Each row comes from the steps of one path. Every step used is in the known rows, and no mark comes twice. Write the path behind each row, first mark first.
Known rows
muno bikif: [ 17.5   7.5   6.9   8.1  -9.5 -47.0  10.8  -3.8 -42.5   2.5 -24.9   0.4
  47.3  23.3 -14.5 -37.8  53.0 -25.9  30.0  23.9  -2.6  14.8]
rinus rodi: [ 21.9 -27.6   5.1   0.3  14.6 -54.1  -1.7 -35.4 -30.0   2.1 -22.5  -0.3
  35.8   8.3 -16.2 -17.0  69.6 -26.8  27.1  12.3   1.8   1.6]
rodi rinus: [ 11.8 -15.4  10.0  13.4  -6.3 -51.8   0.0   0.4 -38.4   1.6 -33.8   2.9
  42.1   8.3  -2.5 -39.8  66.7 -13.3  24.9   9.4   6.7   5.6]
mumaze tutapi redob rinus: [ 14.3  21.8   3.2  -4.2  -7.5 -71.7 -17.3  -1.9 -41.0  -5.5  -8.4 -10.3
  45.4  -8.9  -7.0 -14.7  39.2 -30.2  13.0  26.3  20.4   9.5]
mumaze tutapi rodi: [ 31.2 -15.7  -4.0  -7.8  -7.8 -61.6  -8.5 -11.8 -23.1  12.9 -22.3 -11.7
  52.6  31.6 -17.3 -23.7  54.2 -27.2  17.9  36.2  -1.8   7.4]
muno rinus rodi bikif: [ 17.8 -36.2  10.1   7.7  16.5 -40.6  39.6 -20.1 -23.1  -8.2 -13.5   2.4
  30.2  -5.8 -21.0 -24.0  50.9  -6.9  32.9  21.9  -9.4  13.1]
rinus rodi tutapi: [ 31.8 -32.0   8.7  -2.1 -16.2 -46.8 -18.8 -11.8 -20.6   0.6 -11.7  -1.1
  38.4  -3.3 -17.7 -13.7  43.2 -18.1  23.3  19.1  24.9   4.4]
rodi tutapi: [ 24.0  -7.0   7.7   8.3 -22.2 -46.3 -16.2   7.7 -35.9   4.4 -18.5 -10.3
  46.2   4.1  -8.1 -25.1  51.5 -17.7  21.7  17.4  27.7   6.4]
rodi tutapi mumaze: [ 26.2  -4.7 -10.4  15.0 -32.7 -48.3 -19.2  -0.2 -40.6   8.0   5.1 -16.2
  51.5   3.7 -14.1 -36.6  47.8 -18.3  14.0  26.0  17.5   7.6]
tutapi redob rinus rodi bikif rize: [ 17.9 -18.9  22.1 -37.6   7.5 -62.5  13.4 -29.4 -39.7 -28.9  10.0  -3.9
  31.7 -16.9 -54.8 -17.0  35.6 -12.5  30.1  37.3  16.7  16.5]
mumaze tutapi redob rinus rodi bikif rize: [ 21.3 -17.1   8.9 -47.2 -13.7 -61.1  -4.9 -13.7 -28.8 -27.5   9.4  -8.4
  40.8 -16.3 -44.0 -19.3  20.4 -20.1  23.8  49.5  15.8  24.9]
bikif muno rinus: [ -0.9  -6.5  19.4   5.4  -6.8 -42.7  17.6  -4.4 -34.7  -1.3 -20.6 -19.0
  36.6  13.2  -2.9 -25.2  65.7  -7.4  27.0   2.6  -1.5   4.6]
rodi rinus muno bikif rize: [ 11.2 -27.2  16.4 -20.4 -40.7 -41.7  15.0  13.4 -37.0 -28.1 -30.6   5.6
  39.4  11.7 -37.1 -49.1  41.2  -8.5  39.0  29.3  14.1  24.5]
redob rinus rodi: [ 20.4 -23.7  16.3   7.9   3.5 -59.9 -11.9 -26.7 -38.8 -16.6 -36.8   0.6
  31.6 -21.8 -22.3  -5.0  57.7 -21.4  24.9   7.0  12.5   0.0]
rize bikif rodi rinus: [  8.7 -47.8  12.9 -18.3 -32.4 -47.0  21.0 -15.7 -15.9 -11.6  -3.1 -13.3
  41.6  41.1 -29.2 -32.8  28.1   1.9  23.8  17.3 -13.8   8.3]
bikif rodi: [ 13.9 -22.4  10.4  -7.6 -13.5 -46.0  -0.4 -31.8 -34.4   4.3 -10.6 -11.9
  48.9  24.8 -10.9 -23.0  65.4 -13.8  26.6  -2.5   4.7  -2.6]
rize bikif: [ 11.3 -13.4  -0.5  -3.6   0.5 -57.7  21.4 -21.3 -33.8  -3.6 -16.4 -23.4
  38.4  44.1 -28.0 -28.1  50.5 -24.7  23.7  34.6 -13.9  11.6]
mumaze tutapi redob rinus muno: [ 15.9   4.7   5.3 -20.9 -18.0 -70.9  -4.4   6.1 -30.9 -13.0  -8.7 -11.5
  35.4  -9.2 -11.8  -2.7  45.8 -26.2  19.5  16.8  22.0  10.0]
rize bikif muno: [  4.3 -16.5  13.3 -35.5 -18.4 -50.7  23.5  -7.1 -21.8  -2.7  -4.1 -35.9
  36.1  55.6 -25.2 -20.0  54.2 -13.5  25.8  21.0 -23.3  12.0]
mumaze tutapi redob rinus muno bikif rodi: [ 19.0  -6.2  14.2 -43.2 -55.9 -55.4   7.5   7.9 -18.7 -19.9  13.7  -2.2
  43.9   7.2 -24.8  -5.0   8.9 -12.6  24.2  15.9  14.4  16.2]
mumaze tutapi rodi bikif: [ 36.0 -22.0  -1.4 -26.8 -11.3 -53.2  18.3   3.1 -15.8  11.4 -12.7 -13.2
  51.9  32.4 -21.5 -26.1  49.3 -16.3  24.2  42.7 -17.7  17.0]
rize bikif rodi: [ 12.0 -33.4   5.6 -22.0 -20.8 -50.1  20.9 -33.2 -22.0  -5.9   2.0 -24.8
  43.3  51.9 -32.7 -21.1  38.5 -12.0  24.1  18.9 -15.6   5.8]
tutapi rodi: [ 27.2 -18.0   9.3   0.5  14.1 -62.3   8.6 -27.3 -35.2  12.5 -21.6  -7.8
  43.4  31.0 -28.0 -21.0  68.4 -19.4  24.5  22.7   0.0  -1.9]
bikif muno rinus redob: [ -4.0  -1.4  36.5   2.3  -2.5 -47.5  30.1  -3.6 -36.2  -7.7  -5.1 -35.5
  31.1  12.1 -13.8 -35.2  52.6 -10.7  25.4   8.1   0.2   2.3]

Write each row's path
[ 27.7 -30.5  28.9 -21.1 -81.6 -36.0   0.0  26.7 -23.1 -28.9 -10.2  -2.7
  40.1 -11.5 -30.7  -4.1   8.9   4.7  30.5   2.6  32.1   9.9] : redob rinus muno bikif rodi tutapi
[ 15.8 -46.3   3.7 -16.0 -44.9 -39.4  15.2  -6.8  -4.8 -12.4  35.5 -28.9
  31.0  16.6 -43.5 -19.5   0.1   2.8  14.1  39.8 -10.0  16.4] : rize bikif muno rinus rodi tutapi mumaze
[ 21.5  -4.0   5.2 -15.3  -0.8 -71.7 -19.0 -20.5 -26.9  -9.3  -2.0  -2.7
  37.3 -15.1 -16.9  -3.4  32.9 -30.1  14.4  27.8  17.8   8.4] : mumaze tutapi redob rinus rodi
[ 32.2 -24.0  11.7 -18.0   8.8 -54.3  36.3 -11.6 -27.4  10.2  -9.7  -8.2
  42.8  31.5 -32.3 -23.5  64.8  -8.6  31.0  30.3 -15.5   7.1] : tutapi rodi bikif
[ 29.0 -28.7   3.0  -5.9 -19.9 -58.8  -8.6   6.8 -17.5   7.2 -26.7  -0.7
  50.5  20.6 -13.1 -33.2  43.8 -13.2  17.3  34.1  -0.7   9.7] : mumaze tutapi rodi rinus
[  7.0 -32.7  21.2  -6.2   0.5 -42.4  15.0 -22.2 -19.2  -4.5 -12.0  -9.6
  28.4   6.6 -13.1 -13.3  58.1  -7.7  28.1   2.1  -3.5   3.7] : bikif muno rinus rodi
[ 25.9 -31.6  -5.5  29.4 -20.2 -42.6  -6.1 -17.3 -26.6  -4.1   8.4  -3.2
  38.3 -20.0 -25.1 -27.7  24.1 -10.3  14.5  30.8  18.0   7.8] : muno rinus rodi tutapi mumaze
[ 30.5 -28.0  -0.7 -40.4 -20.5 -51.7   5.9  -6.1 -26.9  -6.7 -11.9 -19.3
  56.0  32.9 -42.9 -39.2  42.1 -16.6  27.7  58.6  -3.7  23.3] : mumaze tutapi rodi bikif rize
[ 28.6 -25.4  12.8 -58.9 -31.3 -46.4  20.5  17.2  -4.7  11.6   1.2 -24.4
  50.0  45.9 -19.0 -19.3  53.4  -5.9  27.3  30.7 -25.6  17.6] : mumaze tutapi rodi bikif muno
[ 21.6 -16.5  13.5   8.0   6.1 -53.8   5.9 -19.4 -20.9  -1.5  21.8   3.0
  30.4 -14.7 -25.1 -12.4  17.2 -10.1  18.1  29.9  36.6   5.5] : muno rinus rodi tutapi redob
[ 12.4 -11.4  20.1 -14.2 -40.4 -49.6   4.3   3.0 -52.9 -41.8 -39.7  -5.3
  36.8  -7.7 -45.9 -26.3  39.4 -17.3  36.7  25.0  22.8  19.8] : redob rinus muno bikif rize
[ 17.4 -12.3  12.5 -11.1 -30.7 -39.4  11.8 -16.0 -31.2  -0.2  -7.0  -1.7
  52.3  31.6 -18.5 -32.3  41.9 -13.8  31.8   9.5  -2.0   9.0] : muno bikif rodi
[ 19.0 -35.9  21.1 -49.9  -8.2 -39.4  27.0  -7.9 -10.5   1.5   0.5 -15.2
  32.8  21.4 -18.0 -13.0  69.2  -4.8  35.8   7.3 -22.2  12.2] : rinus rodi bikif muno
[ 14.5 -25.0  21.0  -8.8 -40.8 -36.6  13.8   3.3 -25.1  -5.6 -10.3  11.3
  50.6  21.8 -15.4 -42.5  29.4   1.1  30.7   8.3  -1.6  11.0] : muno bikif rodi rinus
[ 16.7 -21.8  15.7  -7.1 -32.2 -43.7  24.9  25.0 -26.5 -10.4 -28.5  11.7
  35.3  11.2 -14.5 -35.7  47.4  -7.4  36.0  13.6   0.3  18.0] : rodi rinus muno bikif
[ -6.5 -12.8  32.4 -12.7 -10.7 -51.7  51.1  -5.8 -23.8 -18.0   6.5 -47.2
  25.6  37.5 -36.3 -33.5  23.4  -8.9  22.7  30.2 -19.2  10.5] : rize bikif muno rinus redob
[ 10.6  19.6  16.0   4.9  12.7 -72.6   1.3 -16.9 -52.6  -5.8  -9.0  -5.4
  36.1  -9.8 -18.4 -13.0  55.2 -22.3  19.4  13.5  22.5   1.0] : tutapi redob rinus
[ 21.7 -25.7  33.4  -0.9   3.9 -65.3  23.6  -5.4 -29.4  -0.1 -10.8 -12.2
  36.0  18.6 -34.6 -41.8  44.4  -9.6  22.1  27.3   2.1  -2.0] : tutapi rodi rinus redob
[ 13.6 -16.1   8.9 -22.1 -29.5 -43.6  10.7  -5.1 -43.9 -21.8 -26.5  -7.8
  41.5  22.1 -40.4 -38.4  51.2 -22.6  39.7  30.9  12.9  22.2] : rinus muno bikif rize
[  2.8   0.7  23.4  33.0  15.5 -54.5  27.5 -17.2 -47.2  -8.9 -17.5 -22.5
  33.2  -1.0 -16.3 -42.5  47.7 -22.2  23.1  19.9   9.9   1.9] : muno rinus redob
[ 13.2 -31.4  11.1  -4.9 -14.6 -50.1  15.0  10.0 -28.1  -6.9 -33.5  -0.4
  31.5   5.5  -7.9 -27.2  72.0  -8.7  31.6   0.0   7.7   5.8] : rodi rinus muno
[ 21.1 -26.0  15.0 -31.7 -25.0 -41.1  35.4  17.7  -5.8   3.4  -2.3 -22.3
  44.4  29.6 -19.3 -22.7  36.6   2.7  25.1  33.6 -21.8  19.5] : mumaze tutapi rodi bikif muno rinus
[ 23.5 -34.2  12.3  24.1  -9.6 -40.9  -3.6  -9.3 -21.4  -8.9 -14.1   0.9
  33.7 -20.9 -18.4 -16.6  27.5  -9.5  21.9  22.1  29.1   6.0] : muno rinus rodi tutapi
[ 24.6 -29.7  16.3   0.9   1.4 -59.8  11.4  -7.0 -29.0   7.4 -25.4   4.3
  41.7  20.1 -23.3 -31.6  58.2  -5.5  24.0  22.5   2.3   0.8] : tutapi rodi rinus
[ 10.6 -63.9  14.0 -35.8 -42.7 -46.4  35.5  -4.5  -6.2 -18.7  -2.9 -14.9
  31.3  40.7 -33.2 -19.5  33.5   6.2  29.6   8.5 -12.1   8.9] : rize bikif rodi rinus muno
[ 12.7 -51.9  16.6 -22.7 -37.4 -42.6  14.3  -3.5 -17.2  -8.3 -14.5  -2.6
  36.9  16.6 -10.8 -21.6  60.3   4.3  32.5 -14.2   6.3   0.4] : bikif rodi rinus muno
[ 29.8 -16.1  11.9 -16.5   3.2 -59.2  -9.9 -19.7 -19.6   6.8  24.6   0.1
  35.0   2.1 -23.6  -9.8  33.1 -18.9  19.9  26.8  32.3   3.4] : rinus rodi tutapi redob
[ 17.5 -21.3  33.2 -36.1 -23.5 -46.8  47.8  20.1  -7.0  -2.9  12.5 -37.7
  39.6  26.2 -30.2 -33.6  22.3  -0.7  23.9  37.8 -21.2  16.6] : mumaze tutapi rodi bikif muno rinus redob
[ 28.8 -33.8  17.9 -29.5 -70.2 -30.6   8.9  17.6 -13.4 -10.7   3.2  -3.2
  44.5  19.9 -24.7 -15.6  19.8   0.1  33.0   7.4  21.2  11.7] : rinus muno bikif rodi tutapi
[ 13.1 -42.5  12.6  -5.5   5.7 -38.8  27.4 -30.9 -34.5 -25.2 -13.8  -3.4
  34.4  -6.6 -43.2 -36.3  42.2  -8.8  34.8  38.2   2.6  20.2] : muno rinus rodi bikif rize
[ 19.3 -13.4  22.3 -64.6 -23.1 -56.8   9.1   9.2  -7.7 -10.6  21.9 -15.7
  34.8  -5.2 -18.8   0.5  32.4  -8.4  23.8  21.8  -6.9  18.4] : mumaze tutapi redob rinus rodi bikif muno
[ 15.4  11.9  21.6 -15.8 -14.4 -64.7  25.5   7.4 -40.8 -18.5  -3.0   3.7
  29.7  -4.7 -31.2  -9.2  36.3 -17.7  30.4  17.6  16.6  12.8] : tutapi redob rinus muno bikif
[ 12.5 -30.8  24.2 -36.5 -18.4 -50.5  28.4  -8.1   2.0 -10.9  48.3 -21.3
  22.4  21.5 -43.5  -4.8  -6.8   2.8  18.1  40.9   7.0  13.7] : rize bikif muno rinus rodi tutapi redob
